Every row comes from one small tree of marks. Brackets hold a mark, then the marks that hang from it, in alphabetical order. Every link used is in the known rows. Which tree was each row made from?
Known rows:
{lilev {gudalat doni veni}}: [ -4   6 -16   3   1  -1  10  11   8 -12  -7  -2  -6 -10  -1   6  13   5
  -4   2 -13  -8 -10  -4]
{ledim {monis {gudalat doni lilev}} {paku sozod} veni}: [ -2   6  -6   1   0  -7   2 -31  -2  10  12  -7   8   1   0  -3  -3  15
   9   1  16  18  -8  -4]
{ledim {monis {gudalat doni lilev veni}}}: [ -9   8 -10   8  -5  -1  12  -3  -3   6  -2   0  -1 -11  10  -4   4  11
  -7  19  -5   2  -2  -7]
{bokik {ledim monis {paku gudalat}}}: [  1  -4 -13  -3   5   6  -7 -15   3  11  23   4  -4  -6   0  -9   3  -2
  13   0  -2   5  18   6]
{veni {ledim {paku gudalat sozod zikim}}}: [  2  -2   7  -2  -1  -8 -14   0  -7  -2   6  -1   3   3  -8   3  -2  -5
  14 -20   7  -7   4   8]
{zikim paku}: [-14  -5 -11 -13   5   7  -9  -5   7  -1  12   9   0   3  -9   1   9  -1
   9   8  -6 -10  20   4]
{ledim {paku sozod} veni}: [  3  -2  -7 -10  10   4 -15 -25   5   2  11  -6   6   8 -14   0   4   4
  12  -9  12   9   2   5]
{paku {gudalat monis {veni ledim}} {sozod doni} zikim}: [ 29  -5  26   2   0  -8  -5  10  -1  -9  -9  -4  -3   0  -2  -3 -33  -2
   8 -34  -3  17 -11   2]
{doni {gudalat {lilev {ledim {paku sozod}}} monis veni}}: [ -2  -1   8   2   4   8   8   5   3  -4 -10  -1   4   5   0   7  -2  -5
  -3   4   1   0  -9  -8]
{sozod doni}: [ -3  -1   1 -11  10  13   0  -7  13  -1  -1   2   3   6  -1   2   7  -2
  -3  11   0   2  20  -5]
{gudalat {lilev ledim} monis veni}: [  1   3   5   7 -10  12  12  20   6   4 -23   1  -7   1   8  -2   3  -3
 -19  11 -14  -5 -17   5]
{veni {ledim monis {paku sozod zikim}}}: [ -5   1   6   1 -10 -13 -11  -6  -9   9   7   6   2  -5   2   0   1   0
  22  -5   4  -2   4   7]
{zikim {paku {gudalat doni monis}}}: [ -5  -6  -5 -10   4   1  -7   6   4  -5  14   4   1  14  -9  -3  -3  -4
  -4  -1  -6  -2   8   2]
{lilev gudalat ledim}: [-17   3  -7  -7  -5   2  -2 -11  14  -8   7  -2   3  -5 -11  11  37 -13
   3   3  -4 -11   2   1]
{sozod {doni {gudalat lilev monis}}}: [ -2  -2   5  -6  15  12   7  -2  12  -4  -7   0   8  11   1   8   0  -5
  -7   8   2   8  10 -15]
{veni {ledim {monis {gudalat doni lilev}} {paku sozod}}}: [-12   7   2   8  -9 -10  -1  -3 -12   8   5   2   4   0   4   5   1   5
  13   4   7  -6  -1   0]
{monis gudalat}: [-13   1 -16  -5  15  16  -4  -8   3  -5   7  -8   9  -7 -14   6  15   5
   0   7   4  -2   4  -9]
{doni {gudalat {veni {ledim monis}}}}: [-10  -1  -2   0  11   4  -5   2  -7  -6   3   5  -2 -11   0  14   7   1
   3  13   1  -6   8 -11]
{veni {ledim {monis {gudalat doni}} paku}}: [-16   6  -3   0  -3  -6  -6  -2 -11   8  12   4   2  -3   0   7  10   7
  11  11   9  -8   4  -1]
{monis {gudalat doni {lilev {ledim {paku zikim} veni}}}}: [ -4   2  -6   0   2   7  14  -8   5   1  -7  -9  11   4  -4   0   7   3
 -10   8  14   3 -10  -7]
{ledim monis {paku {gudalat doni} zikim} veni}: [ 11  -4  -3 -12   1 -15  -9 -27  -1   6  20  -5   4   1  -2 -13  -3   4
   3 -13  14  21   0   5]
{doni {gudalat lilev monis {veni ledim}}}: [ -4  -1  -1   6  10   8   4  16  -4  -6 -12   1   2  -1   3  12   0  -3
  -9   6  -5  -4  -8 -11]
{paku sozod zikim}: [ 12  -6   4   2  -5  -4  -7  -9   6  -1 -10  -2   8  -4  -5 -12 -11  -6
  16 -18  -4  13  -4   5]
{lilev {ledim monis {paku gudalat zikim} veni}}: [ -2  -4   7 -15  -7  -5 -12 -30   4   7  19  -2   3   2  -6  -5  17  -7
   4   1  15   8   8   9]

Which tree is each row?
[ -6   5   2   7 -15   4  14   2   3   5 -16   4 -10  -7  14  -3  11  -1
 -14  16 -11 -13   2   6] => {gudalat {lilev {ledim monis}} veni}
[  1   3   5   2  -6  -4  -4   6  -8   4  -2   7 -11 -14   4   2  -4   9
  14   2  -4  -8   1   7] => {gudalat {veni {ledim monis {paku sozod zikim}}}}
[  5  -3  13 -11  16   9   2   2   7  -4  -3   4   1   3  -1  11  -8   3
   7   4   7   7   8 -12] => {sozod {doni {gudalat monis {veni {ledim {paku zikim}}}}}}
[  9   2   2  11  -4  -2   8  28  -6  -7 -14  -5  -5  10   7  -3 -10  -3
 -28  -7 -10  -4 -15   2] => {paku {gudalat doni lilev monis {veni ledim}}}
[ -3  -3  -4  -4  16  13  -4   9   1  -7  -2   0   2  -4  -5   9   1   0
  -3   9  -3   3  -5 -12] => {doni {gudalat monis veni}}
[ -5  -3 -19   3   7  13  -4 -14   2  13  16   5  -2 -16   1  -4   8   2
  11  15  -5   8  13  -2] => {bokik {ledim {monis gudalat}}}
[-15   7  -3   3  -5  -7   0  -1 -11   9   7   3   3  -1   4   6   9   5
   7   9   8  -9   2  -1] => {veni {ledim {monis {gudalat doni lilev}} paku}}
[  0   9   1  16 -16  -9  23  21  -8   7 -22   6 -10   0  23  -3  -9  10
 -15  16  -6 -13 -10   4] => {gudalat doni lilev {veni {ledim monis paku}}}
[ -3  -4  -5  -9   4   1  -3   5   2  -8  11   6  -7   6  -6  -1  -4   2
  -2   1  -6 -11  14   3] => {zikim {paku {gudalat doni veni}}}
[ 12  -8   3  -3  -6  -8  -2 -13   4  -5  -2  -8   5   1  -1 -13   3 -15
 -14 -23   1   9   3   6] => {paku {gudalat {lilev {ledim monis veni}}} zikim}
[ -7  -3  -7   1  12  10   3   4   4  -5  -7  -3  13   7  -2   5   5 -10
 -11   3  -3   4  -4 -13] => {doni {gudalat lilev monis}}
[  1  -2   8  -9  18  15   3   1  10  -6  -3   3   1   4  -1  11  -3   2
  -2  12   2   7  10 -15] => {sozod {doni {gudalat monis veni}}}
[  8  -9 -17  -8  18  15 -13 -19   5   5  21  -2  -3  -1 -10  -3   5  -1
   6  -6   5   8  14   6] => {bokik {ledim {paku gudalat} veni}}
[ -8   0  -2  -6   4  -1 -14   2  -7  -2  11   0   1   6  -8   7  11  -5
   5  -7   6 -15  11   6] => {veni {ledim {paku gudalat}}}
[  4   3   3   7 -11  -4  12   8   0  -5  -8  -5  -6   6   9  -8   0  -5
 -27   1  -6  -8   0   3] => {paku {gudalat doni {lilev {ledim monis}} veni}}
[ 25  -5  10   9  -6 -10   4   1   1 -12 -16  -9  -1  -3   0 -13 -25  -6
  -2 -40 -10   7  -7   6] => {paku {gudalat lilev veni} sozod zikim}
[ 25  -4  15  10  -8 -16  -1  11  -7  -9 -12  -5  -3  -1   1  -9 -29  -2
   2 -28  -2   8 -13   5] => {paku {gudalat doni {veni ledim}} sozod zikim}
[ 30  -5  15   8  -7 -11   1  15   0  -7 -14  -8   0   3  -1 -16 -35  -3
  -2 -29  -7  20 -25   4] => {paku {gudalat doni monis veni} sozod zikim}
[ 16 -11  -5  -7  17  11  -7 -24   8   8  12   2   2  -3  -6  -1  -9   1
  22  -7  11  20  10   0] => {bokik {ledim {paku {sozod {doni gudalat}} zikim} veni}}
[  4   4   0  11  -7  -8   9  15  -8  -6  -9  -3  -8   4  10  -4  -5  -2
 -25  -4  -8 -10  -2   2] => {paku {gudalat doni lilev {veni {ledim monis}}}}
[ 10   3   7   5  -6  -1   6  35  -6   7 -16   5  -8   2   8  -2 -17  10
  -4  12  -3   2 -28   4] => {gudalat doni monis {veni {ledim {paku zikim}}}}
[ -7   6   6  -2 -13  -6   6   0  13  -1   3  -4   6  11  -8   5  14  -8
   9  -2   2   0 -22   2] => {lilev {gudalat doni monis} {ledim {paku sozod}}}
[ -8   3   5   2  -7 -12 -14  -6 -12   4  15   3   0   1  -1   3   4  -2
  14  -8   4  -7   9   6] => {veni {ledim monis {paku gudalat sozod}}}
[  0   5  -1   8  -5   0   7  25  -8   1 -15   7 -11  -4  10   3  -3   9
 -10  22  -4 -12  -8   2] => {gudalat doni {veni ledim}}
[-14   5   6  -8 -10   2   2 -15   3  10  12   2   0  -1  -1   0  16   3
   6  22  12  -5   4   2] => {lilev {ledim {monis {gudalat doni veni}} paku}}
[-18   4  -6   3  -1  -2 -11  -2 -12   5   9   4   2 -10   1  10  17   2
   6  13   1  -7   7  -2] => {veni {ledim {monis gudalat}}}
[-17   5  -4  -2  -1  -3 -10  -6 -11   7  15   4   2  -6  -3   9  13   5
  15   7   8  -9   8   0] => {veni {ledim {monis gudalat} paku}}
[  5   6  -7  14  -9   3  25  21   3   0 -30   1  -8   2  17  -8  -7   6
 -26  16 -12  -9 -11   1] => {gudalat doni lilev veni}
[  1  -5   7  -4   2   0  -2  -2   8  -6   7   2   2  17  -6  -1 -14  -5
   4 -16  -7   1  12   1] => {zikim {paku {gudalat lilev monis} {sozod doni}}}
[ 18  -2   6   9 -10 -15  10  14  -6  -6 -16  -3  -5  -4  11 -12 -16  -3
 -17 -18  -6   1  -8   5] => {paku {gudalat doni lilev {veni {ledim monis}}} zikim}
